Known rows, with every way that one mark hangs from another:
z285[z608]: [-0.12 -0.65 -0.40  2.26  0.09  0.52 -0.57  0.49  0.58  0.12 -0.11 -0.46
 -1.66  1.84  0.71 -0.35 -0.06  0.10  2.43  2.83 -0.75  1.49  2.62]
z946[z285[z608[z577[z650 z673]]]]: [-0.31  2.17 -0.64  2.76 -0.68 -1.21  1.46  0.72  6.06  4.46  1.44 -2.09
 -2.82  4.58 -2.74  1.68  1.82 -2.51  5.00  0.81  3.27  6.51  4.05]
z285[z608[z577[z650 z673]] z946]: [ 0.20 -0.34 -0.64  2.02  0.50 -0.22  0.22 -1.13  5.38  1.28  2.66 -1.13
 -3.62  5.46 -1.29  1.45  1.92 -2.16  4.16  2.25  2.13  4.81  3.42]
z285[z608[z577]]: [ 1.44 -0.52  0.33  1.44 -0.47 -0.50  0.31 -0.59 -0.47 -0.24  0.42 -4.20
 -0.84  2.19  0.16  0.25 -0.10 -1.87  1.39  1.14 -0.25  2.54  3.23]
z882[z285[z608[z577]]]: [ 1.22  0.28 -1.60  0.99 -0.38 -1.47  1.78 -1.64 -2.29 -0.54  2.78 -3.70
 -2.39  1.45  0.80  0.12 -0.60 -0.28  2.28  1.34 -0.61  2.50  3.46]
z608[z577[z946]]: [-0.92  0.12  1.62 -1.41 -1.65 -1.65  1.49 -2.95  0.55  0.71 -1.19 -3.04
 -0.34  0.07 -1.87  1.06  0.42 -2.55 -0.25 -1.39 -0.83  2.03 -0.68]
z946[z285]: [-0.15  2.11 -0.42  0.22 -2.84  0.35  1.98  0.60 -0.04  2.22  0.38 -0.78
 -0.47  0.54 -2.03 -0.40 -0.10 -1.18  2.45 -0.37  1.74  0.42  1.32]
z946[z285[z608[z577[z650[z868]]]]]: [ 2.99  2.48 -0.85  1.33 -0.77 -3.37 -0.50  1.53  1.86  1.59  0.14 -4.02
 -0.23  3.55 -2.97 -1.17 -1.45 -3.79  4.03  1.23  1.12  5.71  5.11]
z650[z577 z868]: [ 0.38  3.74 -0.59  0.01  0.89 -1.37 -1.95  2.13 -0.22 -1.09  1.34 -0.27
  1.30 -2.82  1.19 -1.19 -3.86  1.53  0.61 -1.32 -1.47  1.45 -0.38]
z673[z577[z650]]: [-1.43 -0.62 -0.91 -1.32  0.75 -2.91 -0.35  1.29  6.51  0.85  0.85  1.12
  1.60  0.69 -3.43  1.06 -0.21 -0.81  1.06  1.47  1.52  2.93  0.12]
z650[z577[z673]]: [-2.89  3.52 -0.48  1.50  1.10  0.85  0.15  1.31  3.75  1.78  2.45  1.68
 -1.27 -1.91  1.38  1.52 -0.35  2.72  1.40 -1.80  0.44  2.19 -1.31]
z673[z577[z946[z285[z608]]] z868]: [-2.96  1.91  1.93  1.64 -4.79 -1.12  1.92  0.54  5.80  0.34 -0.30  0.06
 -1.69  1.29 -6.38  1.07  0.91 -0.23  4.77  4.27  0.45  2.12  3.12]
z882[z577[z673]]: [ 0.05  3.01 -0.28  0.36 -0.04  1.91  1.51  0.42  0.68  1.40  2.19  0.84
 -2.44  0.07  1.47  2.55  2.33  3.92  0.87 -1.64  0.12 -0.21 -2.50]
z608[z285[z946] z577[z650]]: [ 2.23 -1.89 -1.77 -0.24 -1.55 -1.98  2.05 -4.79 -0.05 -0.83  1.06 -3.33
  1.00  2.34 -5.37 -0.17 -1.51 -5.42  2.81 -0.96  0.46  4.48  3.64]
z882[z285[z608]]: [-0.15  0.25 -2.69  2.08  0.09 -0.45  0.74 -0.71 -1.27  0.01  2.00 -0.03
 -3.19  1.11  1.34 -0.67 -0.36  1.42  3.44  3.00 -1.10  1.37  2.84]
z650[z577[z946[z285]] z868[z673]]: [-2.64  8.32  0.00  1.64 -2.30 -2.15  0.64  1.38  2.03  4.47  0.69 -0.54
  0.06 -3.28 -1.56  0.65 -2.46  0.01  6.05 -2.67 -3.53  2.23 -1.22]
z882[z285 z577[z650]]: [ 0.24  1.93 -2.72 -1.50  0.08 -1.98  2.52 -2.84 -0.66  0.84  3.33  1.28
 -2.89  0.41 -0.22 -0.45  0.25  1.88  2.06  0.35 -0.19  1.40 -0.99]
z673[z577]: [-0.90 -0.16 -0.21 -0.90 -0.54 -0.98  0.27  2.07  2.94 -0.39  1.08 -0.62
  1.80 -0.69 -1.69  1.70 -0.57  0.77  0.05  0.33  0.49  0.50 -0.15]
z608[z285[z946] z577[z673]]: [ 1.89 -0.06 -1.32  1.55 -1.76  0.82  2.49 -2.68 -0.43 -0.47  2.03 -3.61
 -0.35  1.30 -3.18  2.65  0.25 -2.12  2.63 -2.62  0.63  3.03  2.39]
z285[z946]: [ 0.26 -0.43 -0.35 -0.64 -1.72  1.29  0.63 -1.36 -0.90 -1.01  1.46  0.08
 -1.40  1.37 -0.59 -0.78 -0.18 -1.03  1.37  0.86  0.57 -1.23  0.81]
z673[z577 z868]: [-0.20  0.57  1.89 -0.42 -0.95 -1.23  0.18  1.49  3.32 -3.14  1.17  0.77
  1.48 -0.81 -4.01  1.53  0.52  1.36 -0.54  1.75  0.70 -0.65  0.17]
z882[z285[z608[z577[z673]]]]: [ 0.36  1.69 -1.69  2.55  0.69 -0.48  1.58 -0.32  0.63  0.84  3.52 -2.33
 -3.72  1.53  1.44  2.32  1.33  1.74  2.94  0.62  0.37  3.39  2.40]
z868[z673]: [-0.37  2.54  0.32  1.98  0.75 -0.42  0.03  0.62  0.85  2.24  0.78 -0.10
  0.41 -0.77  0.48  2.02  1.02  0.29  2.33 -1.23 -2.54 -0.74 -1.00]
z285[z608 z946]: [ 0.00 -1.15 -0.89  1.61 -1.50  1.84  0.04 -0.80 -0.43 -0.86  1.42 -0.26
 -3.03  3.24  0.17 -1.10 -0.24 -0.82  3.78  3.74 -0.18  0.07  3.63]

Rows:
[ 4.57 -0.28 -1.96 -0.07 -0.38 -3.21 -0.24 -2.48 -0.94 -1.97  0.69 -3.81
  1.96  1.93 -4.98 -0.91 -2.76 -4.79  2.57 -1.18 -0.59  4.85  3.86] : z608[z285[z946] z577[z650[z868]]]
[-4.94  6.37  2.32  1.96 -3.28  0.16  2.40 -0.57  5.93  2.08  1.22  2.92
 -3.00 -1.76 -3.83  1.48  0.96  1.78  3.80 -0.63  1.14  2.31 -1.00] : z650[z577[z673[z868] z946[z285]]]
[-0.48  2.92 -3.16 -0.71 -0.39  0.18  2.93 -2.79  1.62  1.20  5.57  2.92
 -5.66  2.09  0.03  0.98  1.93  2.88  3.95  0.33  1.36  1.01 -1.36] : z882[z285[z946] z577[z650 z673]]
[-3.77  1.46 -0.17  0.77 -4.60 -0.87  2.28  1.17  5.08  3.00 -0.32 -1.20
 -1.48  1.41 -4.17  1.11 -0.21 -0.82  5.50  3.04  0.30  3.23  2.88] : z673[z577[z946[z285[z608]]]]
[-0.10 -0.15 -2.98  1.41 -1.58  0.88  1.60 -1.92 -2.08 -1.10  3.55  0.11
 -4.63  2.41  0.77 -1.38 -0.73  0.55  4.66  3.88 -0.66  0.21  3.78] : z882[z285[z608 z946]]
[-1.87  5.70  2.34  0.81 -4.41  1.22  3.76 -1.56  2.80  1.89  0.96  1.91
 -4.40  0.21 -3.98  2.27  3.77  2.87  3.16 -0.35  0.81 -0.07 -1.91] : z882[z577[z673[z868] z946[z285]]]
[-2.83  4.20  2.39  1.99 -3.24  0.39  2.22 -0.63  5.23  2.14 -0.36  2.66
 -3.18  0.55 -4.73  1.80  3.51  0.80  2.72  0.45  1.53  1.15 -0.58] : z577[z673[z868] z946[z285]]
[ 0.00  1.43 -3.18  0.81  0.22 -1.48  1.78 -2.45 -0.02  1.10  3.18  0.85
 -4.39  2.33  0.60 -0.70  0.03  1.99  4.43  3.09 -0.89  2.69  1.52] : z882[z285[z608] z577[z650]]
[-1.57  3.70  0.21 -1.48 -5.27  0.50  4.27 -2.38 -0.65  3.14  0.22 -0.99
 -2.66 -0.14 -2.47  0.21  0.71  0.27  3.47 -1.09 -0.20  0.16 -1.29] : z882[z577[z946[z285]]]
[-4.66  3.96  0.05  0.36 -2.37 -3.89  2.28  0.45  8.90  6.14  0.34  0.96
  0.51  0.10 -6.08  2.95  1.08 -2.17  6.47 -0.11 -0.81  3.71 -0.75] : z868[z673[z577[z650 z946[z285]]]]
[-3.91 -0.67  0.02 -1.76 -0.31 -3.57  0.25 -0.59  8.21  1.74 -0.72  1.53
  0.30  0.56 -4.58  1.33  0.21 -1.40  1.55  1.76  0.13  3.82 -1.22] : z673[z577[z650 z946]]
[-1.61  0.07 -0.67  1.50  0.20 -3.11  1.76 -4.06  5.68  2.74 -1.29 -1.30
 -0.17  1.16 -5.42  2.96  1.27 -3.29  2.68 -2.25 -0.10  7.37  0.48] : z608[z285 z577[z650 z673 z946]]
[-0.59 -0.03  1.41 -0.51  0.53 -3.17 -0.51  0.70  7.00 -1.87  0.85  2.36
  1.30  0.74 -5.39  1.10  0.68 -0.19  0.19  2.72  1.59  1.83  0.35] : z673[z577[z650] z868]
[ 1.32  1.36 -0.13  1.51 -3.28 -0.39  2.16 -0.03 -0.57  1.84  0.86 -5.00
 -1.22  2.71 -1.86  0.05 -0.46 -2.98  3.53  0.60  1.50  3.04  4.83] : z946[z285[z608[z577]]]
[ 3.57  0.10 -0.80  0.40  0.43 -2.26 -1.74 -0.33  1.26 -1.49  1.34 -3.13
 -1.18  4.67 -1.51 -1.51 -1.58 -3.43  3.19  2.69  0.01  4.22  4.55] : z285[z608[z577[z650[z868]]] z946]
[-1.58  1.02 -0.19 -1.71  0.85 -4.82 -1.90  1.51  7.21  0.59 -1.04  1.19
  1.49  0.03 -4.10  0.46 -0.96 -0.85  1.32  1.43 -0.91  4.03 -0.89] : z673[z577[z650[z868] z946]]
[-2.61  0.67  2.66 -0.78 -2.06 -2.00  0.76 -0.42  5.25 -1.93 -0.50  1.48
  0.47 -0.98 -5.16  1.64  1.12  0.73  0.19  2.10 -0.57  0.29 -1.05] : z673[z577[z946] z868]
[-3.36  1.69  2.36  1.63  1.18 -1.98 -0.46 -1.81  8.86  1.05 -1.16  4.85
 -3.15  1.53 -4.20  1.88  3.99  0.43  1.09  2.06  0.71  3.16 -1.67] : z577[z650 z673[z868] z946]
[-3.74  2.56  0.94  0.51 -0.91 -1.94  0.86  0.54  5.56  2.90  0.00  0.01
  1.00 -1.83 -2.58  4.00  1.05  0.55  3.43 -0.58 -3.25  0.78 -2.34] : z868[z673[z577[z946]]]
[-1.85  3.12 -0.17  0.79 -5.06  0.99  3.46 -1.99 -0.01  3.38  0.09 -1.42
 -4.27  1.91 -1.68  0.04  0.64  0.27  5.71  1.81 -0.92  1.57  1.45] : z882[z577[z946[z285[z608]]]]
[-2.43  1.39 -2.42  0.20 -0.89 -2.22  2.31 -4.27  1.56  2.17  1.56  1.39
 -5.68  2.22 -0.58 -0.52  0.68  1.30  5.24  3.49 -2.13  3.50  0.24] : z882[z285[z608] z577[z650 z946]]
[-2.76  1.48  0.00  1.76 -3.89  0.23  1.96 -1.03  2.20  3.42 -1.33 -0.76
 -3.12  2.16 -2.38 -0.57  0.43 -1.74  5.39  2.67 -0.10  2.67  2.82] : z577[z946[z285[z608]]]
[-0.68  5.14 -0.78  1.42  2.21 -0.32 -2.13  3.68  2.74  0.42  2.14  1.12
 -0.27 -2.33  1.69  0.81 -1.79  3.40  1.18 -2.07 -0.48  2.49 -1.17] : z650[z577[z673] z868]
[ 0.92  1.01 -1.07 -1.16  1.97 -4.14 -2.50  3.66  5.40 -0.57  0.52  0.42
  2.60  0.22 -2.83  0.30 -1.50 -0.15  0.52  1.07  0.26  3.37  0.50] : z673[z577[z650[z868]]]
[-3.61  3.69  2.06  1.76 -1.75 -1.71  1.57 -1.14  8.73  3.09 -0.64  4.08
 -3.56  2.05 -6.15  1.43  3.57 -0.77  3.52  1.62  2.42  3.49 -0.22] : z577[z650 z673[z868] z946[z285]]
[-4.37  2.34 -0.53  3.09 -1.27 -0.91  1.18 -0.28  8.83  6.07 -0.71  2.32
 -4.70  3.86 -3.37  1.15  2.67 -1.32  6.70  3.01  1.75  6.14  2.21] : z577[z650 z673 z946[z285[z608]]]
[-1.40 -0.54  1.21 -1.61 -0.33 -3.70  0.88 -3.74  4.30  1.67 -1.34 -1.48
 -0.61  1.55 -3.37  0.49  0.69 -4.06  0.44 -0.25  0.03  4.48 -0.44] : z608[z577[z650 z946]]
[-1.83  1.98 -1.89  0.43 -2.31 -0.19  2.87 -3.76 -1.90  0.86  1.79 -0.28
 -5.50  0.61  1.02 -0.10  0.42  3.00  4.43  2.51 -2.99  1.04  0.00] : z882[z285[z608] z577[z946]]
[-2.78  2.25  2.70  1.74 -0.31  0.03  0.35 -1.14  5.42 -0.08 -0.94  3.37
 -2.88  0.11 -2.78  2.31  3.45  1.89  0.38  0.97 -0.20  0.51 -1.88] : z577[z673[z868] z946]
[-2.31  5.81 -0.08 -0.53 -3.10 -1.66  0.73  0.82  1.33  2.07  0.17 -0.43
 -0.27 -2.51 -2.01 -1.46 -3.36 -0.28  3.62 -1.55 -0.88  2.98 -0.20] : z650[z577[z946[z285]] z868]
[-2.45  6.45  0.46  1.47  0.61 -2.30 -1.37  0.74  2.22  2.20  0.25  0.27
  0.74 -3.69  0.27  0.95 -2.34  1.27  3.85 -2.13 -5.25  1.92 -2.46] : z650[z577[z946] z868[z673]]
[-2.49  1.07  0.94 -0.08  0.91 -2.69  0.78 -2.18  7.39  3.17 -0.40 -0.14
 -1.79  1.80 -2.58  2.66  2.77 -2.05  0.87 -1.01  1.01  5.50 -1.42] : z608[z577[z650 z673 z946]]
[-1.53 -1.06  0.67  0.56 -0.02 -3.17  0.25 -3.30  4.87  1.85 -1.31 -2.01
 -2.00  3.46 -2.79 -0.10  0.61 -3.83  2.89  2.48 -0.56  5.81  2.29] : z285[z608[z577[z650 z946]]]
[ 1.83 -1.04 -0.04  0.68 -2.17  0.66  0.86 -1.98 -1.32 -1.37  1.92 -4.05
 -2.18  3.70 -0.59 -0.35 -0.35 -2.60  2.83  1.98  0.14  1.28  4.15] : z285[z608[z577] z946]
[-3.20  5.19  0.16  0.99  1.07 -1.16 -1.52  1.68  4.45  1.39  0.39  1.72
 -1.32 -2.68  0.56  0.98 -1.30  2.73  1.88 -1.57 -1.69  3.44 -2.41] : z650[z577[z673 z946] z868]
[-0.18  1.29  1.96  2.32 -1.51 -1.49  2.12 -3.88  2.54 -0.97 -1.02 -1.68
 -0.34 -0.37 -6.14  3.29  2.01 -0.87  1.40 -1.82 -1.11  3.75  0.55] : z608[z285 z577[z673[z868] z946]]
